What can hang from each mark:
moguzu: guzud
sabe: pumufo
guzud: gedig goda letan pemizol
goda: guzud
pela: letan pumufo
pumufo: mosu pela supa
gedig: gelu legis
letan: pela supa
gelu: gedig
pemizol: guzud
supa: letan pumufo

Each row was made from one small tree. The marks that hang from a mark follow it in brackets, in alphabetical order. Every link used is in the known rows. Write each row's tree.
In the rows, 128 means zero.
Known rows:
guzud(gedig(gelu legis) goda letan pemizol): [107 144 161 177 206 164 120 181 128 117 137 123 148  74 150 132 195 117
 144 125 156 163 167 148  92 105 103 140]
letan(pela supa(pumufo(mosu))): [143 102 183 144 148 133 103 108 165 148 113 117  42 129 132 174 225 138
 130 118 115 132 198  94 145 132 133 137]
sabe(pumufo(mosu pela(letan) supa)): [152 131 143 201 124 111 177 150 185 127 190 129  97 122 117  80 155 140
 146 107 138  92 231  94 123 136 125 152]
pumufo(mosu pela(letan(supa))): [154 131 175 135 136 118 173 146 158 139 162 119  86 124 108 113 187 132
 138 138 140  93 238  75 153 132 138 146]
guzud(gedig letan pemizol): [127 132 164 140 170 149 102 129 142 134 139 125 110  81 147  94 174 119
 128 155 158 123 147 147 135 112 123 123]
goda(guzud): [116 140 131 129 133 131 131 133 123 128 129 131 170 158 130 131 131 124
 134 126 121 145 130 120 110 131 141 137]
supa(pumufo(pela(letan))): [131 105 130 133 130 130 175 141 144 134 160 128 128 124 135 183 131 129
 131 138 141  93 142 128 167 128 120 132]
pemizol(guzud(gedig goda)): [109 117 105 133 129 181  95 145 128 127 122 120 113 142 136 104 164 126
 171 108 171 113 117 131 129 124 128 131]
supa(letan(pela)): [131  77 126 137 139 123 104 104 126 136 134 126  60 117 176 112 173 130
 122 112 126 131 118 123 152 127 134 118]
guzud(gedig(legis) goda letan): [112 138  95 160 168 143  93 152 136 129 138 112 141  76 130 112 182 119
 168 119 164 146 149 132  83 115 128 146]
sabe(pumufo): [125 124 130 135 125 124 126 127 130 118 150 125 120 124 124  94 137 129
 130 105 124 129 133 131 112 127 124 129]
guzud(pemizol): [126 126 188 133 171 143 125 126 125 125 131 136 123 125 132 124 140 126
 126 136 124 130 133 133 131 122 128 122]
guzud(goda letan(pela supa(pumufo)) pemizol): [114 110 208 145 252 156  68 104 149 144 129 119  30  74 148 165 252 123
 143 119 118 141 131 111 161 114 131 142]
gelu(gedig(legis)): [131 130 147 149 177 116 154 152 110 120 122 116 162 126 125 140 132 137
 153 127 146 116 129 117  72 127 130 132]
pumufo(mosu pela supa): [151 139 144 192 126 116 179 149 193 139 134 132 104 135 128 117 151 146
 145 129 122 124 213  95 106 138 130 154]
guzud(goda pemizol): [105 128 176 135 202 147 108 128 126 125 132 136 119 122 133 123 151 124
 144 110 127 131 125 137 135 121 126 131]
guzud(gedig goda): [109 129 107 136 131 136  93 134 134 132 135 118 115 127 136 104 158 123
 145 103 168 114 119 140 135 122 124 128]
sabe(pumufo(mosu supa)): [140 129 144 199 123 117 137 132 175 124 148 128 110 127 127  87 151 142
 142 100 119 127 200 100  97 135 128 153]
gedig(legis): [132 130 131 146 140 133 138 148 120 119 127 125 158 122 113 146 138 128
 144 124 126 155 139 117  76 128 134 135]
supa(letan): [124  78 126 129 130 124 136 126 119 132 134 127 132 117 183 118 133 128
 123 133 126 131 115 119 144 126 139 133]
moguzu(guzud): [120 157 130 132 145 122 132 129 131 129 119 128 151 145 127 123 129 130
 133 116 106 169 130 128 126 133 133 129]
moguzu(guzud(gedig(gelu))): [118 161 126 150 112 132 143 162 133 127 120 121 155 147 147 123 150 127
 110 114 138 171 137 147 131 125 107 120]
gedig(gelu legis): [129 138 137 161 134 138 165 177 113 113 122 128 171 123 130 168 143 129
 125 123 121 170 151 124  78 122 108 135]
gedig(gelu): [126 137 132 141 123 135 154 159 122 120 125 130 140 129 144 148 130 127
 107 126 124 143 140 139 128 123 103 128]
supa(letan(pela) pumufo(mosu)): [131  52 138 153 136 131 112 104 155 145 118 128  68 120 195 169 183 136
 128 121 111 130 187 128 152 128 129 130]
sabe(pumufo(mosu pela supa(letan))): [145  82 142 199 124 108 186 145 186 134 160 128  98 121 180  72 164 147
 145 114 116 129 208  89 105 135 137 160]
pemizol(guzud(goda letan(pela(pumufo(supa))))): [125 137 102 200 196 180  72 121 169  98 108 127  33  94 137 111 195 128
 182 105 148  99 132 110 162 122 134 150]
moguzu(guzud(letan)): [119 164 114 136 170 127 124 128 142 133 124 125 143 100 139 115 145 126
 136 138 104 175 148 133 126 125 133 142]
pemizol(guzud(gedig(gelu legis) goda letan)): [109 136  97 172 164 196 122 194 125 115 122 116 152  94 147 132 185 121
 170 123 164 161 160 134  80 112 107 150]
sabe(pumufo(pela supa)): [142 134 137 184 129 113 172 144 172 126 162 127 100 127 125  88 149 142
 141 105 125 129 134 102  98 135 127 147]

Write each row's tree:
[124 145 219 130 216 148 114 131 130 135 137 124 135 108 139 113 200 120
 137 156 114 156 150  85 120 118 152 155] | goda(guzud(letan(supa) pemizol))
[110 147 101 173 163 149 122 183 130 122 136 114 153  77 148 133 183 120
 146 118 159 161 161 143  87 110 104 146] | guzud(gedig(gelu legis) goda letan)
[125 165 109 159 155 133 118 149 139 129 128 113 167  95 127 110 169 124
 153 134 141 188 157 129  77 122 137 137] | moguzu(guzud(gedig(legis) letan))
[125 132 106 147 122 187 130 174 134 122 119 120 124 100 161 115 165 123
 136 152 160 135 155 144 129 113 103 133] | pemizol(guzud(gedig(gelu) letan))
[133  57 135 142 127 128 186 141 169 146 123 130 127 125 200 171 151 140
 136 149 114 129 207 119 139 130 130 148] | supa(letan pumufo(mosu pela))
[142 130 127 150 124 128 131 129 147  94 135 130 121 121 116 127 123 124
 133 127 158  59 227 119 187 125 130 131] | pela(letan pumufo(mosu))
[134 145 153 138 154 134  69 115 146 147 137 107  57 111 134  90 247 120
 135 127 153 141 145  94 129 122 148 134] | goda(guzud(gedig letan(pela supa)))
[125 129 138 140 206 183  64 119 145 101 101 113  13  92 125 108 234 122
 173 112 147 103 145  92 174 119 142 142] | pemizol(guzud(goda letan(pela(pumufo) supa)))
[128 144 214 152 201 153 112 153 130 132 137 114 158 104 128 111 228 118
 153 150 150 171 159  84  74 116 157 151] | goda(guzud(gedig(legis) letan(supa) pemizol))
[127 146 151 127 146 136 102 136 141 141 139 107 131 112 139  94 205 120
 138 147 154 141 144  90 121 121 152 150] | goda(guzud(gedig letan(supa)))
[133 132 176 145 207 145  83 104 143 134 135 131  45  79 136 110 197 123
 126 137 121 136 153 144 141 117 122 116] | guzud(letan(pela) pemizol)
[122 127 143 136 207 181  65 119 139 136 123 113  18  94 129 106 244 125
 172 113 129 136 137  91 140 122 138 148] | pemizol(guzud(goda letan(pela supa)))
[120 154 115 169 139 147 143 186 127 121 133 118 201 109 148 139 175 119
 135 139 147 180 169 132  64 115 116 147] | goda(guzud(gedig(gelu legis) letan))
[115 147 125 147 101 140 143 167 126 127 129 124 174 159 152 132 151 121
 113 120 152 147 139 140 115 123 113 128] | goda(guzud(gedig(gelu)))
[137 109 140 141 124 129 180 144 179 142 120 130 125 136 142 180 146 140
 140 142 116 126 217 128 121 133 121 142] | supa(pumufo(mosu pela))
[137 127  99 147 134 183  68 118 153 100 101 117  36  98 135  95 192 120
 155 132 182  85 152 140 167 117 129 112] | pemizol(guzud(gedig letan(pela(pumufo))))
[125 106 153 142 139 194 132 172 141 132 110 107 115  99 171 171 207 125
 135 160 154 142 138 106 144 114 114 149] | pemizol(guzud(gedig(gelu) letan(supa(pumufo))))
[107 127  99 135 185 183 102 141 133 125 123 125 116  96 143 114 158 124
 177 130 132 131 139 128 126 119 129 153] | pemizol(guzud(goda letan))
[139  89 132 178 132 112 181 145 161 139 145 129 113 122 184 111 143 141
 139 134 124 130 120  90 131 133 141 151] | pumufo(pela supa(letan))
[148 134 142 197 123 112 179 147 196 130 154 130  97 130 125  83 162 147
 148 108 118 124 218  98  90 137 125 155] | sabe(pumufo(mosu pela supa))
[130 166 111 150 178 129  89 105 155 103 104 124  68  98 129 114 175 124
 136 116 122 141 158 141 170 122 133 123] | moguzu(guzud(letan(pela(pumufo))))
[120 151 173 162 180 157  98 143 141 133 138 129  93 111 161 115 219 116
 114 130 146 156 162 154 127 110 107 117] | goda(guzud(gedig(gelu) letan(pela) pemizol))
[140 104 137 146 125 128 181 142 167 139 153 131 126 127 135 180 140 136
 137 141 134  92 226 126 156 132 119 141] | supa(pumufo(mosu pela(letan)))
[117 147  93 168 159 147  79 141 151  99 115 117  47  79 154 115 208 116
 128 101 177 102 158 162 180 108  98 120] | guzud(gedig(gelu) goda letan(pela(pumufo)))
[134 102 176 131 154 134  98 104 141 142 119 114  44 125 132 179 212 134
 125 116 122 134 114  99 153 129 134 128] | letan(pela supa(pumufo))
